What can hang from each mark
X: G H Z
R: G
C: S
S: G
H: X
V: Q
K: G
U: Q
Z: R
L: G Q
G: K U V
Q: K L V X

Known rows, with every way that one mark hangs from another
{Z {R {G K {U Q} V}}}: [ -6 -12   5 -15   9   7   9 -11  -5  10 -12   1   3   2   8  -4  -4 -12
 -10 -19  -2   4  14  -4  12   4   3  14   0  -5  -9   2   6  -4   5  -6
   9   8  15   8 -13  12 -12   6  -2   6   8]
{C {S {G K U}}}: [  0  -3   1  -6  -4   4   3   0   4   5  -1   9  -2   4   2  -5  10   5
   3   0  -5   0   6   1   0 -10   0   3   6 -15 -14   4  -3   4  -2   9
   6  -2   7  15   4 -13  -2   8  -2  -4   6]
{G {U Q} V}: [ -8  -5  -2 -19   7   8  10  -1  -1   2 -10   1   4  -2   8  -2  -6  -3
  -1 -17   0   4  13  -2  10  -1   3   5  -1  -7 -11   8  -1  -4   7   7
   5   7  12  12  -7  -3  -5  18  -2  -1   2]
{U {Q V {X Z}}}: [ -3   1   3 -13   8   4  12   0  -4  -9   4  -1   0   1   4  -5   2   1
  -5 -11  -9  -1   8   1  17   8   8  -6  -7  -6   3   5   2 -12   1   3
  -4   7 -10  -5  -4  19 -11   9  -2  -8  -5]
{V {Q {K G} {X Z}}}: [  4  -6  15  -8   7  -3   4  -8  -9  -3  12   4  11  14  -2  -9   7  -4
  -9 -21   0  -9   9   1   9   5   4   6  -4 -15  -8   7  17 -14  -6   6
  -3  -1   0  -9   4  16  -9  12   7   0   1]
{C {S {G K}}}: [  0  -1  -2  -5  -5   4   1   4   2   2   2   5  -2   5   2  -5  14   5
   3   4  -6  -3   3   0  -4 -12  -1  -2   6 -10 -12   2  -3   2  -3   7
   4  -2   2  10   4  -9  -1   3  -1  -5   6]
{G K U {V {Q L X}}}: [ -4  -8   6 -27  11   9  21  -5  -4  -1  -8   3  14   5   8  -3  -6  -7
  -3 -25   4 -10  30   8  14   0   2  19   8 -12 -29  12  16  -8  -1   5
   4   0   7  15  -2   6 -11  32   6  -4  10]
{R {G U}}: [  1  -5   4  -1  -1   4   8  -8   0  12  -5   8  -2   4   4   2  -4  -6
   3 -11  -4   2   5  -1   4   9   1  13  -1  -8  -3  -2  -1  -3   3  -9
   7   4  15   2  -4   1   0   0  -1  -2   3]
{H {X {Z {R {G K U V}}}}}: [ -6 -14   5  -5  18  -4  -1 -19  -2   3  -5   0   1   8   1 -10   4   2
 -20 -20  -4   5   5   5  20   9   0   6   0   0  -8   5  -1  -4   5 -15
   5   6   0  -3  -9  20 -12  -2  -8   3  -1]
{X G}: [  2   3   1   1   0  -1   3  -2 -11   1   5   1   3   1  -3  -3   2  -4
   4  -7  -4   3   3   1  -4   0   1   4   1  -2   0  -6   0  -3   0  -8
   5   1   1   1  -5   7   0  -5   1  -4  -6]
{U {Q V}}: [-3  0  0 -9  6 10  9  6 -6 -3 -2 -3  0 -1  8 -1 -1 -3  2 -8 -3 -3  3 -2
  7  0  4 -3 -4 -5 -3  3  0 -8  2  6 -4  7 -3  5 -3  6 -4 11  0 -5  0]
{S {G K {V Q}}}: [ -6  -5   0 -17   6   0   8   7 -12  -1  -4  -1  14  10   5  -6  17  -3
   6 -15  -3  -2  11   2  -8 -13   1   6   5 -11 -22   2   6  -2  -2   6
   7   1   8  10  -8  -1  -4  12  -2   1   8]
{X {G U}}: [  2   1   4   0   1  -1   6  -7  -9   4   2   4   3  -1  -2  -2  -3  -4
   4 -11  -3   7   7   3   0   3   2  10   2  -8  -2  -3   0  -2   1  -4
   7   1   9   6  -4   3   0   0   0  -3  -5]
{R {G K U {V {Q L X}}}}: [ -2  -8   6 -21   8  11  22  -7  -5   8  -7   5   9   9  11  -1  -4 -12
   0 -25  -2 -10  25   4  11   5   0  22   5 -11 -24   6  12 -11   2  -8
   8   4  15   9  -6  11  -8  20   5  -4  10]
{K {G {U {Q X}}}}: [  5   0   1  -6   4   2   3  -9  -2   1  -1   8   6   2   3  -6  -6  -2
  -8 -18  -1   6  11  -8   4   4   3   6   5 -18  -1  11   5  -9   3  12
  -4   2  17  -2   0  -1  -5  14   2  -1  -1]
{V {Q K}}: [  3  -6  14  -5   5   3   2   2  -8   1   5   1   6  10   1  -1   4  -8
   0 -14   6 -12   0   2   3  -3   1   8  -5  -9 -14   2  11  -7  -7   6
  -2  -1   1   3   4   1  -2  10   8   3   5]
{L {G K U V} {Q X}}: [  2   2  -4 -16  17  14  18   2  -6   2   3   6  15  13  -5  -3  -6 -10
  -6 -21  -6   5  33   6  13   7   5  21   2 -11 -20  18  10 -10  -4  14
  10   4   8  -1 -10   0  -3  32   0   3  11]
{H X}: [  2   0   1   3  11  -5  -8  -4   0  -4   1  -1  -3   3   0  -4   2   6
 -11  -9   1  -2  -8   1   7   1  -1  -2   2   3  -5   4  -7  -2  -1  -7
  -4   0  -4  -4   1   4   0  -4  -4  -1  -3]
{L {G U} {Q K V {X Z}}}: [  5   0   8  -4  17  10  19  -2 -11  -2  14   9  14  15  -9  -4  -5  -9
  -7 -19 -12   3  23  13  22  18   9  16  -9 -21 -13  14  12 -13  -9  15
   7   6  -6  -9  -8  14  -4  30   0   1   5]
{H {X {G K U V}}}: [ -3  -5   1 -10  16  -1   4 -11 -10  -1  -2   1   8   3   1  -9   2   1
 -10 -23  -1   2  10   7  11   0  -2  10   8  -3 -17   6  -3  -3   3  -8
   4   1   3   8  -6   7  -4   7  -2  -2  -3]
{K {G {V Q}}}: [ -6  -5   2 -12   2   3   2   0  -5   4  -1  -4  12   8   6  -8   4  -2
  -1 -15   5  -3   9  -7  -7  -7  -2   3   2  -9 -15   8  15  -8   3   3
   5   2  10   1  -4   5  -4  12   7   5   7]
{G K {V Q}}: [-10 -10   3 -23  10   9  11   2  -6   1  -6  -5  14   8   6  -5   7  -5
   0 -16   5 -11  17   4   2 -10  -1  10   3  -1 -23   7  12  -4   2   4
   4   1   2  13  -3   3  -7  18   6   3  11]
{L {Q {K {G U}} V X}}: [  3  -1   9  -9  12   7  16   1 -14  -6  13   4  18   6  -2  -7  -3  -6
  -8 -19  -3  -4  17   5  17  10   5  12  -4 -21 -14  10  15 -13  -4  14
   1   3  -1  -2  -4  14  -4  27   7   4   5]
{C {S G}}: [  1   3  -1  -1  -9   0  -3   7   4   3   4   3  -7   3   2  -3  13   6
   5   7  -6  -1  -4  -3  -5 -10  -1  -6   1  -9  -9   0  -5   3  -3   2
   6   0   1   7   3  -8   1  -2  -2  -4   3]
{V {Q {X Z}}}: [  2  -1  11  -7   3  -3   3  -2  -1  -2   6  -2  -1  11  -1  -1   7  -1
  -2 -12   1  -6   2   1   7   5   4   1  -7  -5  -5   2  10  -9  -5  -5
  -1   2  -5  -6   3  13  -9   1   2  -3   0]
{X H Z}: [ -2  -4   7   4  -1  -1  -1 -12   3  -6   4  -2   1   9  -9  -7   3   6
 -11  -5  -8  12  -1  15  10  15   4  -5  -7   0  10  -5  -4  -5  -2 -14
   2  -1  -8 -12   1   9  -5   0  -8  -3 -12]

Rows
[ 15   7   8  -2   5   2  13  -7  -6 -12  13  11  12   9  -7  -5 -14  -8
 -14 -15 -11  -5  21  17  19  20   7  11   5 -11  -9   8   6 -14 -18   3
  -4  -7  -4 -15   4  10  -3  29   2  -7  -4]
{Q K {L G} {X H}}
[ -8 -13  14  -7   4   1   4 -16  -2   3  -1  -6   4  16  -3 -10   6  -5
 -17 -18  -5   8   7  12  14  15   5   5  -8   0  -3  -5   6 -10  -1 -23
  10   5  -1  -7  -8  22 -14   0  -7   4  -2]
{X H {Z {R {G K {V Q}}}}}
[ -3  -5   0 -27  12  13  21  -8  -3  -7  -9   5  13   0   7  -7 -11  -4
 -11 -27  -4  -1  31  10  21   6   4  13   8 -10 -18  12   4 -11   1   7
   0   1  10  11  -3   3 -11  36  -1  -7   1]
{G K {U {Q L {X H}}} V}
[ -4  -6   9 -16   6  -7  11  -1 -11  -3   1   4  12   9   1  -6  13  -2
   2 -22  -7   3  12   6   5  -2   6   7  -2 -21 -18   4   7  -4  -4   6
  10   1   7   4  -8   6  -7  15  -4  -1   2]
{S {G U {V {Q K {X Z}}}}}
[  3  -4   1  -9   8   9   9  -9 -13   3  -3   8   7   1   0  -6  -4  -7
   0 -21  -4   6  15   3   4   0   2  14   5 -11  -5   2   0  -6   3   5
   1   2  14  12  -4   0  -4  10   1  -6  -4]
{X {G K {U Q}}}
[ -3  -5   0 -16   7   0   8   4 -12  -2  -5   6  11   2   5  -6   6  -3
   3 -19  -8   6  10   0   2  -6   5   5   2 -19 -14   4  -2  -2   1  13
   6   4  14  10 -11  -5  -2  18  -6  -1   1]
{S {G {U {Q K}} V}}
[  6   0  15  -9   5  -2   8   0 -14  -3  13   2   8   9  -2  -4   6  -9
  -1 -20   1 -12   7   3   7   3   4  10  -4 -11 -12   1  13 -12 -10   1
  -1  -2  -1   0   2  12  -5   7   8  -2   0]
{V {Q K {X G}}}
[ -2  -3   2 -11  -1   9   9   3   0   3  -2   7  -1   3   7  -6  10   3
   4  -4  -6  -2   8   1   3 -10   2   1   4 -18 -16   5  -3   0  -1  12
   4   3   5  17   2  -9  -4  14  -2  -7   6]
{C {S {G K {U {Q V}}}}}
[ -1  -3   5 -15   4   2  10  -6  -4   2  -2   3  13   6   7  -6  -5  -4
  -3 -23   4  -4  19  -4   3   1   1  11   7 -17 -21  13  18 -11   1   5
   4   2  14   2  -3   6  -7  23   7   0   6]
{K {G U {V {Q L X}}}}
[  2  -6   3  -8  11  11   6   0 -12   0   6   5  17   9  -2  -8  -5  -6
  -6 -19   0   0  14   0   7   1  -1  13  -1 -15 -16   9  11  -9   2  14
   4   3   9   1  -7   2   0  25   6   8   7]
{L {Q {K {G U V}}}}
[  4  -6   6  -8   8   7   5  -6  -4   2  -3   9   3   0   3  -2  -8  -5
  -4 -17   0   2   7   0  13   3   3   9  -1 -14  -4   7  -1  -4   1  15
  -3   2  12   8   1  -6  -3  18   0  -1  -1]
{G {U {Q K}}}
[  1  -6   8   5  14 -11  -7 -19  -7   0   2   1  -3   5  -5  -9   3   2
 -16 -19  -5  11  -4   5  15   9   1   3  -1  -3  -1  -1  -4  -4   1 -17
   5   5  -3  -5  -8  20 -10 -11  -9  -1 -10]
{H {X {G U} {Z R}}}
[ -5  -8   5 -13   3   3   6  -5  -3   6  -4   0  12   7   6  -7   0  -4
  -1 -20   6   0  13  -5  -2  -3   0  10   3 -16 -18  11  14  -6   5   7
   6   3  16   6  -3   0  -4  18   5   5   7]
{K {G U {V Q}}}
[  7   4   5 -17   8   7  15  -3 -15 -14   8   4  10   2   2  -8 -10  -8
 -10 -26 -10  -5  18   7  19  10   5   5   2  -9  -8   3   3 -19  -6  -1
  -4   0   0  -3  -4  16  -8  24   3 -11 -10]
{U {Q K L {X {G V} H}}}
[ -4  -8   9  -5   7   4  13  -4 -13  -3   8   2  20   2   3 -11   1  -4
  -6 -10  -1  -8  11   6   7   2   2   5   1 -17 -11   7  14  -7  -2  13
  -2  -1  -5   2  -1  12  -4  21   8   4   4]
{Q {K G} V}
[ -7 -12   6 -18   7  12  17  -6  -5  13 -10   3   9  10  10  -2   1 -11
   2 -23   0  -5  19   2   5   1   0  20   2  -9 -21   4  10  -6   5  -6
  10   5  17  13  -7   4  -6  15   4   1  12]
{R {G K U {V Q}}}
[ -5  -4  11  -9   1  -8  10 -17   3  -4   2  -2   2   5  -4  -8   1  -1
 -19 -16 -10  11  12  11  22  23   9   3  -7  -3   4  -1   3  -9  -4 -20
   9   3  -3 -11  -6  24 -15   1  -9   1  -6]
{Q {X H {Z {R {G U V}}}}}
[  0   1   2 -14  10   7  14  -4  -2   0   0   6  10   8  -2  -5  -8  -8
 -10 -23  -7   6  24   9  14  12   9  12  -1 -13 -11  15   1  -9  -6  11
   5   2   9  -3  -5  -2  -4  28  -4   0   1]
{L {G {U {Q K {X H}}} V}}
[  2  -2   0  -9  -2   8   3   1   2   4  -2   9  -4   4   5  -5   9   3
   2  -5  -6   1   5  -2   1 -10   1   2   5 -16 -13   5  -5   1  -1  12
   3   1  10  15   4 -14  -3  11  -3  -6   5]
{C {S {G K {U Q}}}}
[  5   5  -4 -19   9  10  14   0 -13  -9   1   3   7   0   7  -4  -8  -7
  -2 -21  -8  -6  21  -1  12   1   3   5   6  -5  -9   6   4 -15   1   1
  -3   4   3   2  -7  15  -9  19   4 -13  -4]
{U {Q L {X {G K V}}}}
[ -4 -10  11 -18   8   7  14  -2  -6   2  -4   3  12   6   8  -2  -8  -9
   1 -23   4 -10  17   6  10  -1   0  15   1 -14 -29   8  14  -6  -1   5
   7   2   7  13  -3   3  -5  29   7   0   8]
{G U {V {Q K L}}}
[ -6  -9   5 -10   5   3   5  -8  -3  10 -10  -2  -2   0   9  -2  -5 -11
  -7 -15  -2   5   7  -7  11   6   3   9  -3  -3  -6   0   4  -5   5 -10
  10  11  14   4 -14  13 -11   1  -4   6   6]
{Z {R {G {U Q} V}}}
[ -3  -7   5 -17   8   9  16  -6 -14   3  -3   2  14   6   5  -5  -3 -10
   5 -25   1  -4  23   7   3  -3  -1  19   7 -11 -25   3  11  -7   2  -2
  10   2  10  16  -7   7  -6  19   6  -5   3]
{X {G K U {V {Q L}}}}
[  6  -1   3  -5  -3   6   3   3  -1   2   2  12  -4   3   5  -4   2   1
   3  -5  -8  -4   3  -2   6  -7   1   2   4 -20 -15   4  -3  -2  -4  11
   2   1   8  11   4 -10  -2  15   0  -9   3]
{C {S {G {U {Q K L}}}}}
[-10 -11   0 -21  10   8  16  -8  -1   2 -11   3  15  -1   5  -5  -2  -2
  -4 -15   2   1  25   8   9  -3   0  14   8  -6 -17  10   6   1   6   9
   7   0   9  17  -5  -3  -6  24   0   3   8]
{G K U V}
[  3  -1   7 -13  12   9  17  -3 -12 -13   7   6   7   1   6  -6  -7  -4
  -7 -17 -11 -10  15   7  25  10   6   0  -3 -13  -6   7   8 -16  -3   7
  -8   5 -12  -4  -3  25 -12  26   4 -13  -5]
{U {Q K L V {X Z}}}
[  4   8   4 -11   5   9  16   3  -5 -14   3  -1   2   0   7  -3 -10  -4
  -6 -15  -8  -6  11   7  18  12   7  -2  -1  -7  -6   4   2 -16  -6  -3
  -7   4  -8  -4  -1  15  -8  21   0 -13  -7]
{U {Q L V {X H}}}
[  2  -7   2 -15  12   8  12 -13  -1  -2  -5  10   6   2   1  -5  -4  -1
 -10 -21  -4   5  19   4  18   6   5  10   2 -13  -1  10   1  -7   3  13
  -4   1   9   6   1   3 -11  19  -2  -5  -2]
{G K {U {Q {X Z}}}}
[ -5   2  13  -7   2  -5  21 -12  -7 -11  10  -3   8   4  -6  -9   3   1
  -8 -16 -13   8  15  21  21  23  12   2  -7 -11   1  -2   3 -11  -5 -15
   8   2 -15  -5  -4  27 -12   8  -6  -9 -14]
{Q V {X {G U} H Z}}
[  6   7   7  -3  12  10  17   6 -13  -7  17   2  15  16 -10  -5  -3 -11
 -10 -16 -11  -1  19  16  17  18   9  12  -8 -14 -13  10   8 -16 -15   9
   4   2  -9 -13  -5  10   0  29   1   2   3]
{L G {Q K V {X H}}}
[  2  -4   9  -7   7  -5   8 -10  -5 -10  13   7   9   3  -7  -8   3   2
 -13 -10  -8  -3  11   9  20  11   5   1  -4  -7   5   4   6  -7  -5   5
  -4  -3 -11 -10   1  19  -9   9   1  -2  -5]
{Q K {X Z}}
